What can hang from each mark
q561: q30 q36 q930
q606: q687 q930
q547: q687
q930: q606
q36: q62 q561
q687: q36 q547
q30: q687

Every row comes from one small tree of marks. The marks that hang from a mark follow it in brackets, in the order of their numbers. Every link used is in the known rows. Which tree was each row made from?
Known rows
q687[q36[q62 q561] q547]: [ 1.31  2.76  3.17  1.36 -1.28  2.83  5.69 -1.51 -2.70 -3.19 -2.67 -2.39
 -1.32 -4.97 -3.19 -0.11  0.93 -0.05]
q30[q687[q36[q62]]]: [ 1.51  1.52  3.65  1.13 -1.47 -0.52  0.08  1.47 -2.41 -3.13  0.56 -0.69
 -0.27 -0.91 -3.03  0.07 -2.05  1.23]
q606[q687[q36[q561] q547] q930]: [ 0.28  2.61  4.18 -0.59  0.88  0.84  1.96 -1.06  0.49 -0.61 -0.65 -3.02
  1.54 -1.93 -4.35 -4.05  0.17 -0.94]
q606[q687[q36 q547] q930]: [-0.01  2.12  4.09 -0.98  1.47 -0.57  0.84 -0.82  0.80  0.01 -0.59 -3.29
  2.48 -1.80 -4.16 -4.11  0.22 -0.91]
q30[q687[q36 q547]]: [ 2.00  0.38  3.93  0.87 -0.10 -0.37  0.73  0.33 -1.53 -4.14 -0.63 -1.37
  0.30 -1.78 -4.33 -0.34 -0.90  2.10]
q561[q30[q687] q36[q62] q930[q606]]: [ 7.77  0.14 -2.27  3.47 -0.16  1.15 -1.30  1.69 -2.57 -1.36  2.04  3.32
  1.34 -1.16 -4.17 -2.88 -1.42  1.59]
q36[q561[q30 q930[q606]]]: [ 1.94 -0.62 -0.88  1.94  0.31  4.34  1.03  0.07 -0.39 -1.07  0.90  3.25
 -0.71 -0.56 -2.35 -2.60  0.75 -0.10]
q547[q687[q36]]: [ 0.67 -0.29  3.02 -0.87 -0.91 -0.56  1.03  0.21 -0.76 -2.48  2.25 -1.39
 -0.38  0.76 -3.27 -0.83 -2.09  0.46]
q36[q62 q561[q30]]: [ 0.64  3.62 -0.72  1.81 -1.84  4.58  3.02 -0.26 -3.30 -1.32  0.18  2.96
 -2.35 -2.72 -0.32  0.67 -1.44 -0.61]
q30[q687[q36[q561]]]: [ 2.11  0.60  3.82  1.22 -0.94  0.79  0.33  1.21 -1.71 -3.38  0.67 -0.65
 -1.23 -0.09 -3.09  0.03 -1.74  2.30]
q606[q687[q36[q62]] q930]: [-0.45  3.33  3.76 -0.79  0.02 -0.68  0.22  0.44 -0.06  0.91  0.64 -2.56
  1.98 -0.99 -2.86 -3.72 -1.00 -1.86]
q930[q606[q687[q36[q561[q30]] q547]]]: [ 0.85 -0.44  3.01  0.65  0.93  2.14  2.07 -0.07 -1.38 -2.54  0.03  1.08
  1.05 -0.59 -7.02 -2.09  1.12  0.41]
q687[q36[q62 q561[q30 q930]] q547]: [ 2.30  2.00  2.46  1.99 -0.38  3.59  4.56 -1.28 -2.20 -2.38 -2.24 -1.05
 -0.91 -5.38 -3.14 -1.56  0.86 -0.13]
q561[q36[q62] q930]: [ 5.78  0.81 -2.89  2.26 -1.43 -0.77  0.73  0.49 -1.05  1.32  0.07 -1.06
  0.68 -1.24  0.12 -2.21 -0.77 -1.33]
q36[q62 q561[q30[q687] q930[q606]]]: [ 1.74  2.22 -0.39  2.89 -2.11  4.15  2.27  0.83 -3.29 -3.11  1.37  4.32
 -0.54 -2.20 -3.49 -2.44 -1.13 -1.80]
q36[q62 q561[q930[q606]]]: [ 0.34  2.31 -0.65  2.22 -2.92  3.14  4.02  0.09 -2.48 -2.35  0.43  2.05
 -0.35 -1.94 -2.41 -2.74  0.40 -3.82]
q30[q687[q36[q62 q561[q930]] q547]]: [ 2.18  1.66  3.64  1.89 -1.50  1.00  2.57  0.20 -2.56 -4.72 -0.69 -0.85
 -0.25 -2.84 -4.49 -1.31 -1.14  0.26]

Which tree is each row?
[ 0.17 -0.88  3.10  0.11  0.39  0.25  0.76  0.86 -1.00 -1.49  0.80  0.28
  1.51  1.05 -6.00 -2.00  0.73 -0.27] : q930[q606[q687[q36]]]
[ 1.09  1.33  3.71  0.79 -0.06  1.82  3.18 -0.59 -1.80 -0.73 -1.27 -0.84
  0.10 -2.52 -4.26 -1.85 -1.63 -1.58] : q606[q687[q36[q62 q561[q30 q930]] q547]]
[ 2.12  1.38  3.67  1.95 -1.47  1.15  2.71  0.44 -2.76 -5.55 -0.37 -0.25
  0.23 -2.65 -5.93 -1.82 -0.40  0.21] : q30[q687[q36[q62 q561[q930[q606]]] q547]]
[-0.10  3.92  4.00 -0.31 -0.04  0.99  2.83 -0.95 -0.67 -0.95 -0.68 -2.78
  1.54 -2.84 -4.28 -3.98 -0.18 -1.98] : q606[q687[q36[q62 q561] q547] q930]
[ 6.00 -1.83 -1.51  1.83  0.20 -0.86 -0.09  0.77 -0.01  0.74  1.05 -0.40
  2.01  1.08 -3.68 -3.75  0.26 -0.47] : q561[q36 q930[q606[q687]]]
[ 0.93  1.02  2.65  0.14 -2.30  0.80  2.86  0.16 -1.89 -3.17  2.23 -0.79
 -0.87 -0.44 -3.41 -1.83 -2.45 -1.35] : q547[q687[q36[q62 q561[q930]]]]
[ 1.92 -1.32  0.59  1.58  1.28  1.93 -1.02  1.22 -0.35  0.48  1.24  3.21
  1.87 -0.87 -4.33 -4.27  0.00 -1.06] : q561[q30 q930[q606[q687[q36[q62]]]]]
[ 0.31  2.64 -0.82  1.98 -2.96  2.82  3.79 -0.13 -2.07 -1.26 -0.07  1.14
 -1.06 -2.21 -0.43 -1.95 -0.56 -3.84] : q36[q62 q561[q930]]
[-0.24 -0.67  1.79  0.08  0.61  0.29  1.58 -0.08 -1.06 -2.50  0.16  1.24
  2.25  0.27 -6.47 -2.29  1.16 -1.19] : q930[q606[q687[q547]]]
[ 2.25  1.72  2.58  2.15 -0.45  3.83  4.70 -1.14 -2.39 -3.02 -1.95 -0.45
 -0.36 -5.24 -4.57 -2.06  1.54 -0.12] : q687[q36[q62 q561[q30 q930[q606]]] q547]
[ 1.69  2.01  3.70  1.53 -1.93  0.93  1.32  1.25 -2.85 -3.74  0.60 -0.42
 -1.22 -1.03 -3.06  0.24 -2.06  1.19] : q30[q687[q36[q62 q561]]]
[ 0.68  1.36  4.02  0.58 -0.67  1.20  3.68 -0.71 -1.70 -0.89 -1.50 -1.73
  0.15 -2.35 -4.28 -1.90 -1.32 -2.22] : q606[q687[q36[q62 q561[q930]] q547]]
[ 0.04  0.27  3.14  0.36  0.03  0.56  2.51  0.14 -1.89 -2.57 -0.15  0.16
  1.82 -0.87 -6.95 -2.22  1.17 -1.11] : q930[q606[q687[q36[q62] q547]]]
[ 0.99 -0.47  0.41  1.44 -0.63  2.75  2.87 -0.62 -0.39 -2.00  0.02  1.17
  0.21 -0.50 -3.84 -3.31  0.89 -2.14] : q36[q561[q930[q606[q687[q547]]]]]
[ 6.09 -1.76 -1.42  1.77  0.35 -0.65  0.66  0.16 -0.12  0.06  0.31 -0.59
  2.24  0.28 -4.39 -3.85  0.61 -0.60] : q561[q36 q930[q606[q687[q547]]]]
[ 3.17 -0.45  1.14  2.15  0.98  1.45 -1.09  0.86 -0.79 -1.31  0.28  2.06
  1.06 -2.77 -3.03 -3.08 -1.11  0.65] : q561[q30[q687[q36[q62] q547]] q930]
[ 1.29 -0.28  3.72  0.43  0.46  1.47  0.71  0.36 -0.36  0.94  0.14 -0.58
 -0.51  0.16 -2.91 -1.61 -1.98 -0.29] : q606[q687[q36[q561[q30 q930]]]]
[ 2.37  0.80  3.04  1.20  0.88  3.70  3.58 -1.61 -1.23 -2.29 -2.31 -1.54
 -1.49 -4.01 -3.09 -0.05  1.15  2.60] : q687[q36[q561[q30]] q547]
[ 8.26 -1.79 -2.11  2.99  1.28  1.00 -2.57  1.62 -0.96 -0.92  2.18  2.91
  1.34  0.19 -4.20 -2.97 -0.76  3.17] : q561[q30[q687] q36 q930[q606]]
[ 1.18  2.50 -1.30  2.39 -1.81  4.29  2.58  0.02 -2.37 -0.74  0.37  3.07
 -1.42 -2.82 -0.35 -1.65 -1.09 -2.24] : q36[q62 q561[q30 q930]]
[ 1.77  2.53 -0.52  2.70 -2.17  3.87  2.05  0.56 -2.88 -2.12  0.99  3.42
 -1.27 -2.50 -1.48 -1.67 -2.06 -1.72] : q36[q62 q561[q30[q687] q930]]
[ 7.51  0.31 -1.50  1.98  1.13  0.94 -2.32  0.91 -1.77 -0.34  1.37  1.71
 -0.98 -0.25 -1.10  1.39 -2.70  5.54] : q561[q30[q687] q36]
[ 7.92  0.88 -2.37  3.22 -0.03  0.89 -0.62  0.64 -2.25 -0.80  0.54  1.87
  0.80 -2.92 -2.18 -2.06 -2.31  1.51] : q561[q30[q687[q547]] q36[q62] q930]
